Each row comes from the steps of one path. Every step used is in the known rows, and no mark comes twice. Write the path behind each row, first mark first.
Known rows:
paroto -> ketur -> gamel: [  2  -9  -9 -12   2   9  28 -15  -6   5   6 -10  -1 -18 -16  -6  12   2
  -3  -8   8  35 -42   1  -6 -28  27  -5  -4   5  -1  22 -31 -17 -13   0
 -14  -1]
nufun -> durekod: [ -3   7 -23  24   4   7 -29 -15  10  -4  24 -12 -35  -7  -4   1  13   3
 -38  11  -5  -7  20 -24  -6  -5   9   4  -5   0  -3   8  -7 -17  -4  19
   2  16]
durekod -> paroto -> ketur -> gamel -> pako -> benu: [ -5  -6  -1   9  -2 -11 -16   2 -12  -3  27  19 -17 -13  34  39  16   2
  28   6 -33   7 -26  47 -13 -14  10 -12  -5  -8  -3   9 -12 -17 -30  22
 -13  21]
ketur -> gamel -> pako: [-20   6  -2   6  -5  -9  10 -22 -12   7  69  24 -48 -14  -9  17   3  14
 -15   1 -33  19 -18 -29  -1  -6  19 -11   2 -21  -3  25  12 -21 -15  32
 -11  10]
nufun -> durekod -> paroto -> ketur: [-17  -7 -10  10 -11  25 -28 -26   8  -7 -32 -26   4 -12  14 -11  -2   1
 -10  -2 -14 -15 -16  10 -29 -24  14  -9 -14  29   9   2 -22 -19 -20  13
 -15   3]
nufun -> durekod -> gamel -> ketur: [ 18 -13   0  22  -2  18   6 -33   3   6  -6   6  53   0  38   7  12   0
 -29  14 -23 -10   7  28  18  -1   6  -9 -10   6   7   9  14 -19 -24  -5
  -3   1]
paroto -> ketur -> benu -> durekod -> gamel: [ 21 -22  16  22   7   8  10 -13   0  -4   7  -7 -12  -1  51   7  19   9
 -12   2 -25   3  23  17   4  -4  16  -5   0   6 -10   2 -16  -6 -21 -10
  10   0]
gamel -> ketur: [ -1 -15  -3   8  -3  10  25 -31  -2   4   0  -2  54  -1 -11   5   5   3
 -10  10 -18 -22  10  31  16  -4  11 -12 -16   3  -1   2   7 -16 -19  24
 -12   0]
durekod -> gamel: [ 11 -20  13  -7  -8   3  16  -5   9   3  12   0   4   3  56  -2   9   2
  -2   1 -27 -14   8  -4 -10  -1  14 -16  -2  -4   4  14 -10 -16 -17  11
  -8  -5]
durekod -> gamel -> pako -> benu -> ketur: [  8 -10  -1  28  10   3   5 -27 -10   4  56  15  23  17  28  30  21  -1
  20  42 -23 -21  -3  15  46  -8  -1  -7  -2  -3  12   3  20 -21 -24  13
 -11  14]
pako -> benu -> durekod: [  8 -15   3  44  14 -13 -10  -2  -8  -1  26   0 -33  -2  11  24  25   2
  21  12 -13 -18  22  25  12  -2   7  -1  -8  -3 -36   4 -33  -5 -15  23
  14  20]
pako -> benu -> durekod -> nufun: [  1 -28  16  39 -24  -9  -8 -12   0  -3   5  -3 -22  29 -19  15   8   3
  11   6 -25 -19  21  21  -3  -1   6 -13  -1   7 -25  11  16  -4 -22  15
  -1   9]
ketur -> benu: [  2 -13  -6  -2  11   0  11   3  -1 -19  25 -20 -16  -2 -17  13  15  13
 -16   4  -8   5  50  28  -9   1  23  -1  -3  -9   3 -25  -9  -6 -10  37
  -6   5]
gamel -> nufun -> durekod -> paroto -> ketur: [-20 -22  -8  14 -10  17 -27 -11   5  -7 -42 -24  13  -8  12 -13  -6   1
 -13  -1 -19 -14 -18   6 -31 -19  11 -10  -6  37   8   3  -5 -21 -15  10
 -15   4]
paroto -> durekod -> benu -> ketur -> gamel -> nufun: [  2 -57   2  16   4 -18   4  28 -17   4   3  12  34  12   8  -8   9   4
 -16  21  -5  18  -6 -30  19  -1   7 -10  16  15 -10  13  46 -20   7   0
  -5   5]
benu -> pako: [  1 -12 -14   1 -13   1   7 -24 -13   4  17 -16 -27 -10  -8  -2  -3  12
   3  -8  28 -24   5 -18  -2  -5   8  -2  -8  -6   3  15  14  -4  -7  48
 -12   4]
ketur -> gamel -> nufun -> durekod -> paroto: [-14 -26  -1  43 -12   3 -63  17  -3   0 -26  -3  -7  15  20  -3  -9   2
 -18  12  -9   8  -4 -22 -39   3  12 -11   1   4   2   6   8 -20  -7  43
  -7   3]
ketur -> gamel -> pako -> benu -> durekod: [  3  -7   4  51  12 -16 -12  -9 -17   3  50  17 -51  -7  11  34  23   8
  15  10 -24   2   6  16  15  -2   9  -2  -3 -10 -35  14 -19  -7 -20  19
  14  23]
paroto -> ketur -> benu: [ -1 -14  -9 -11  12  11  21 -10   1 -22   4 -32   0 -16 -18   5  15  13
 -18  -4  -9   7  30  43  -7 -15  24   1  -4  14   8 -25 -14  -8 -16  12
 -10   5]
paroto -> durekod: [-13 -14 -11 -27  -2  -5 -29 -11   9 -15  20   9 -19  -9  20  -7   8   4
  -9   4  -9 -27  42 -15  -5 -12  -4 -11  -8  12 -24   0 -13  -5  -6   4
  -6  13]
nufun -> durekod -> paroto: [-16  -6  -5  35 -14  16 -66  -8   6  -5 -12 -11 -19   9  24   1  -7   0
 -13  11  -8 -13  10 -14 -41  -2  11 -10 -11   0   5   0 -12 -17 -15  52
  -8   2]
pako -> benu -> ketur -> gamel: [ 19 -13  -8  17  14   1  12 -10 -16   9  38   7  16  10  -6  19  23  -2
  16  28  18  34 -32   8  31 -16  17  -1  -1 -14   3  17 -13 -18 -14  13
 -11   5]
gamel -> nufun: [-16 -55   1  10  -1 -25  16  39  -5   2 -10  -3  14  11 -15 -10  -1   6
  -9   5 -28 -19  15 -21  -8   9   9 -12  11  13  -8   7  32 -22  10  30
 -12   9]
gamel -> durekod: [  7   4  -5  21  -4 -18  -9 -20  -4  -7  22 -12 -71 -10  -9  -3   6   9
  -5   5  -8 -21  24 -20   4   4   8 -13  -6  -2 -29   7 -33 -21 -10  23
 -16  21]
durekod -> benu -> pako: [ 11 -17  -4   0 -24   2   0 -25 -15  -2  17 -23 -16 -18  34   0   5  12
  -5  -7  28 -23   9 -18  -5  -5   8  -5 -13  -5  -3   9  31  -4 -14  42
  -3   2]
ketur -> gamel: [  4  -9  -5  -2   2  -2  17  -2  -8   7  27   1 -15  -6 -16   1  11   4
  -3  -1   9  35 -23 -14  -7 -13  27  -7  -2 -18  -5  22 -27 -16  -7  25
 -10  -2]
durekod -> paroto -> ketur -> gamel: [ -4 -14  -2  -2  -5  13   3 -13  -7   4 -12  -9   3 -11  -1  -6   3   3
   2  -7   6  35 -46   4 -23 -26  28 -11  -8   5   3  20 -32 -17 -17  13
 -17  -6]
nufun -> durekod -> benu -> ketur -> gamel: [ 20  -8  -7  26   6  11   2 -24 -13   6  40  -3  13   4   8   6  23   1
 -19  26  22  40 -25 -26  27 -14  19   1  -2  -9   3  16   6 -18 -12   5
  -1  -1]
paroto -> ketur: [-14 -11 -11 -19  -4  14  28 -27   8  -5  -7 -29   9 -22 -11 -13   6   3
  -2  -8 -16 -20 -13  13  -9 -26  17  -8 -11  26   2   6 -22 -17 -15   4
 -19   3]
durekod -> paroto -> ketur: [-21 -16  -2  -4 -13  20  -7 -23   5  -6 -34 -28  16 -11  11 -14  -7   2
   7  -6 -18 -22 -19  17 -33 -24  16 -15 -16  28   7   1 -25 -18 -22  23
 -22  -4]

Which path is each row?
[  9 -16  -5   8  11   8  21 -14  -6 -16   9 -13  31  -2 -17  18  14  12
 -21   9 -10   5  46  57  10   0  21  -1  -7  -4   6 -28   7  -6 -19  26
  -7   3]	gamel -> ketur -> benu
[ -3 -27  15  39 -21  -1  -1 -18  -1  -9   8 -13 -28  29 -38   8   2  12
 -13   4 -20  -6  40   9  -2   3  16  -9   3   7 -19  -3  25   0 -17  18
   1   2]	ketur -> benu -> durekod -> nufun
[ 23 -10  10  13 -15 -13  -9 -14 -11  -9  25 -16 -38 -19  50   1  21   9
 -16   2   0   8   9 -17  -5  -1  14 -11 -10  -6 -29   8 -10 -16 -20  12
  -1   8]	ketur -> gamel -> durekod -> benu
[ -1  -3  -4   7   3 -19  -3   7 -12  -1  50  23 -29 -11  23  41  23   2
  24   9 -30   7 -13  38  -2  -8   9  -9  -1 -19  -7  12  -8 -17 -24  26
  -9  25]	ketur -> gamel -> pako -> benu
[  9 -10  -8  16  11   8  20 -21 -13  10  40   3  13  11 -24   3  15   1
  -2  24  19  34 -29 -22  31 -15  21  -4  -1 -12   4  19  -8 -19  -9  17
 -12  -5]	benu -> ketur -> gamel
[ 14  -9 -13  15 -21   6 -20 -28 -13  -3  18 -23 -28 -20  38   2  10  12
 -23  -3  33 -16  11 -25  -4  -3   5   3 -11  -2  -2  10  34  -5 -12  33
   5   8]	nufun -> durekod -> benu -> pako
[ 15 -21  19  25   1   1   6 -13   1   6  16   2 -16   5  55   3  15   6
  -3   5 -25 -12  17 -10   3   2  11 -11  -1  -3 -15  16 -16 -10 -18   4
   9  -2]	benu -> durekod -> gamel
[ -7 -24  18  42 -27 -11 -10 -18  -3  -2  20   7 -34  25 -17  21   5   6
   8   8 -36 -19  18  15   0   0   6 -14   0   4 -23  12  28  -5 -25  17
   0  12]	gamel -> pako -> benu -> durekod -> nufun
[  8  -8  -3  16 -12   5 -24 -13   6 -10  23 -23 -11 -16  56   2  25   3
 -38   7  -6  -9  23 -19 -12  -3  10  -3 -12   1  -8   0  14 -15 -15  16
  11   7]	nufun -> durekod -> benu
[-13   1   0  11  -3  -2  -5 -37 -14   2  78  29 -24  -9  16  17   9  12
 -20  19 -25  15 -12 -34  24  -8   9 -10   1 -10  -5  19  34 -18 -17  12
  -5  10]	paroto -> durekod -> benu -> ketur -> gamel -> pako
[ 24 -24  14  32   2   7  15 -26  -6   7  -6  13  54   4  46  20  17   1
   1  14 -28 -15   8  52  27   2   6 -13 -11   3  -9   8   1 -12 -29  -4
   3   3]	pako -> benu -> durekod -> gamel -> ketur
[  3 -21 -21  44  11  -4 -23  12  -4   5  11   2  -5   8 -14  -2  12   2
 -44  24   1  21  -3 -37  14  -1   8   5  12   8  -1  16  28 -22   6   2
   4  16]	benu -> ketur -> gamel -> nufun -> durekod
[ 24 -10  -5   9 -23  -2  -4 -35 -23  -3   9 -22 -40 -28  34  -2   8  15
  -8 -10  37  -3 -10 -16   2 -10   9  -5 -10   3 -14  18  15  -7 -17  17
  -6  10]	paroto -> ketur -> gamel -> durekod -> benu -> pako
[-16  -2  11   4 -10  -5  10 -25   0   4  60  23 -35  -8  41  15   1  13
 -14   3 -57 -16   4 -22  -5   0   9 -17   2 -12   4  19  24 -22 -21  22
 -10   7]	durekod -> gamel -> pako
[ 15 -15  -3   8   4   6   1 -23 -13   3  40   5  18   4  18   2  21   2
  -9  24  20  32 -18 -23  29 -16  15  -5  -4  -4  -5  15   4 -14 -12   1
  -3  -2]	paroto -> durekod -> benu -> ketur -> gamel
[ 12 -24 -13  20 -20  -1 -19 -12 -14  -2   8 -20 -18 -15  36   0   7  12
 -27  -2  27 -16  11 -28  -2   1   2   1  -2   4  -4  12  50  -8  -8  29
   4   9]	gamel -> nufun -> durekod -> benu -> pako
[  9 -20  -7 -11 -23  -1 -20 -26 -12  -8  16 -12 -19 -21  50  -2   6  13
  -9  -7  30 -26  21 -20  -2  -7  -1  -4 -12   4 -12   8  33   1 -13  24
   0   6]	paroto -> durekod -> benu -> pako
[  4 -54  -2  24  11 -23  17  38 -19   8   2  12  33  20 -12   3  10   0
   3  24  -7  19 -18  -8  20   1  11  -8  17   7  -2  15  33 -23   5  11
 -11   9]	pako -> benu -> ketur -> gamel -> nufun
[  3 -15  -2  38  19   5   6 -19  -8 -12  17 -22 -31  -9 -18   9  18  16
 -13   1 -10   2  36  20  11  -7  21   5  -5  12 -24 -13 -24  -2 -14   9
  14   9]	paroto -> ketur -> benu -> durekod
[ 22 -19  -8   9  -6  10  12 -28 -18  -5   5 -12   7  -8  10  14   3  17
 -13  -3  25  -2  24  29  12   1  12   1  -4  -6  13  -5  30   0 -18  30
  -6   2]	durekod -> gamel -> ketur -> benu -> pako
[ 14 -16 -15   9  -4   8  12 -29 -19  -7   8 -16   2  -9 -13  13   2  19
 -12  -3  29  -6  27  27  12  -1  13   3  -6  -6   9  -8  29   0 -15  39
  -7   5]	gamel -> ketur -> benu -> pako
[ -7 -22 -20  33   6  -9 -26  18   5  -1   2  -5 -18   2  -7  -4   8   3
 -43  14 -15  -6  19 -32  -5   5   5   2  10  12  -4   9  25 -22   8  12
   2  20]	gamel -> nufun -> durekod
[ -2  -6  -9   8  -2  17 -10 -15  -5   2 -11  -9  -4 -13   1  -6   5   1
 -10  -4   9  39 -45  -1 -22 -25  24  -6  -6   7   4  20 -31 -18 -17   6
 -12  -2]	nufun -> durekod -> paroto -> ketur -> gamel
[ -2  -8   4  49  10 -17 -14 -11 -13   0  47  13 -50  -7  13  33  23   8
  16  11 -31 -17  19  17  14   0   6  -3  -5  -8 -36   9 -16  -8 -20  24
  14  25]	gamel -> pako -> benu -> durekod
[  8 -14 -15   2  -5   3   5 -16 -17  -9  19 -21 -30  -9 -12  10   3  19
  -7  -6  32  -6  29   7  -1  -1  15   3  -4  -9   7  -5  18   1 -10  46
  -7   6]	ketur -> benu -> pako
[ 17 -15  -1  16   3   9  16 -22 -16   8  41  -3  21   6   7   4  21   1
  -7  23  19  34 -26 -21  26 -14  20  -4  -4 -11   1  15   4 -17 -13  13
  -4  -5]	durekod -> benu -> ketur -> gamel
[ 16  -7  -1  13  -2  10 -13  -8  13   2  14  -2 -13   1  60   2  15   0
 -28   9 -21  -3  12 -14  -7  -2   9  -6   1  -2   6  16  -4 -18 -16  -3
   3   4]	nufun -> durekod -> gamel
[  5 -14  10  21 -34 -12  -4 -22  -2  -3   5  -5 -51  22 -34  -2  -3   7
  -8   1 -11   6   4 -13  -5  -1  13 -19   3   2 -21  22  10 -16 -18   9
 -21   6]	ketur -> gamel -> durekod -> nufun
[-10   8  -5  29  -2   2  -5 -39 -14   5  78  21 -30  -9   9  21  11  12
 -29  21 -24  23 -20 -39  24  -6  12  -4   1 -14   2  21  35 -23 -18  16
  -1  10]	nufun -> durekod -> benu -> ketur -> gamel -> pako
[-14   7   2  18  -8   0 -11 -27   3   3  59  23 -46 -10  43  16   5  13
 -31   7 -55  -9   6 -28  -3   1   8 -11   3 -10   5  21  28 -22 -21  11
  -3  12]	nufun -> durekod -> gamel -> pako
[-11   2   1  19  -3  -1  10 -35 -16   7  79  22 -21  -7   7  18  10  13
 -18  19 -27  17 -20 -34  22  -7  14  -9   0 -16   2  20  33 -22 -18  23
  -7   7]	durekod -> benu -> ketur -> gamel -> pako
[ 11  -9  -7  36   2  17 -11 -40  -3  -2  41 -18  29  11  26   4  23   0
 -25  40   4 -15  13 -26  40  -6   5   1  -9   6   7  -3  31 -20 -13  11
   3   3]	nufun -> durekod -> benu -> ketur
[-19 -17   1  18  -7  19 -13 -29   0  -4 -29 -24   2 -10  10 -10  -3   4
   8  -5 -17 -20 -14  13 -23 -21  15 -11 -15  30  -6   4 -29 -13 -21  18
 -10  -2]	benu -> durekod -> paroto -> ketur
[  8 -13 -19  -3  -4  10  14 -25 -15 -11   4 -28 -20 -20 -12   3   3  18
  -8 -12  31  -6  15  19   0 -12  14   4  -4   7  10  -5  16   1 -12  29
 -11   6]	paroto -> ketur -> benu -> pako
[  9  -5  -7  38  12   6 -10 -29  -7   2  56  14  15  16  30  31  23  -2
   8  46 -21 -17  -2  12  48  -7  -3  -3   0   0  12   4  23 -21 -23   6
  -4  19]	nufun -> durekod -> gamel -> pako -> benu -> ketur
[ -9  -3  14  22  -1  -1   7 -32  -5  -2  53  17 -41 -14  37  20   7  18
 -19   2 -57  -6  10  -4   6  -2  12 -10   4   0  -4  10  18 -15 -25   3
   2  11]	paroto -> ketur -> benu -> durekod -> gamel -> pako
[ 11 -11 -13  12  -9   9 -12 -28 -18 -13  -9 -27 -37 -17  -1   4  -3  19
  -4 -11  31  -5  15  17  -7  -7  13   0  -5   8   4  -8   8  -1 -17  32
 -14   9]	gamel -> durekod -> paroto -> ketur -> benu -> pako
[-12 -19   3  20  -5  16 -18 -20  -2  -5 -32 -21   6 -10  21  -1   3   2
  19  -1 -19 -21 -14  34 -22 -22  12 -12 -15  29  -7   0 -32 -13 -25  15
  -8   5]	pako -> benu -> durekod -> paroto -> ketur
[  8 -63  18  31   5 -27   6  44  -9   6 -15  11  12  14  43   4  11   4
   1  10 -37 -12  13   0   1  12   3 -14  15  14 -16  13  27 -17  -1   2
   4  11]	pako -> benu -> durekod -> gamel -> nufun
[-10 -55   1  10  -3 -15  10  35 -13   5 -33   0  24   4  -8 -14  -4   4
  -7  -1 -15  21 -29 -10 -18  -7  16 -14  12  20  -2  17  19 -23   3  11
 -15   1]	durekod -> paroto -> ketur -> gamel -> nufun
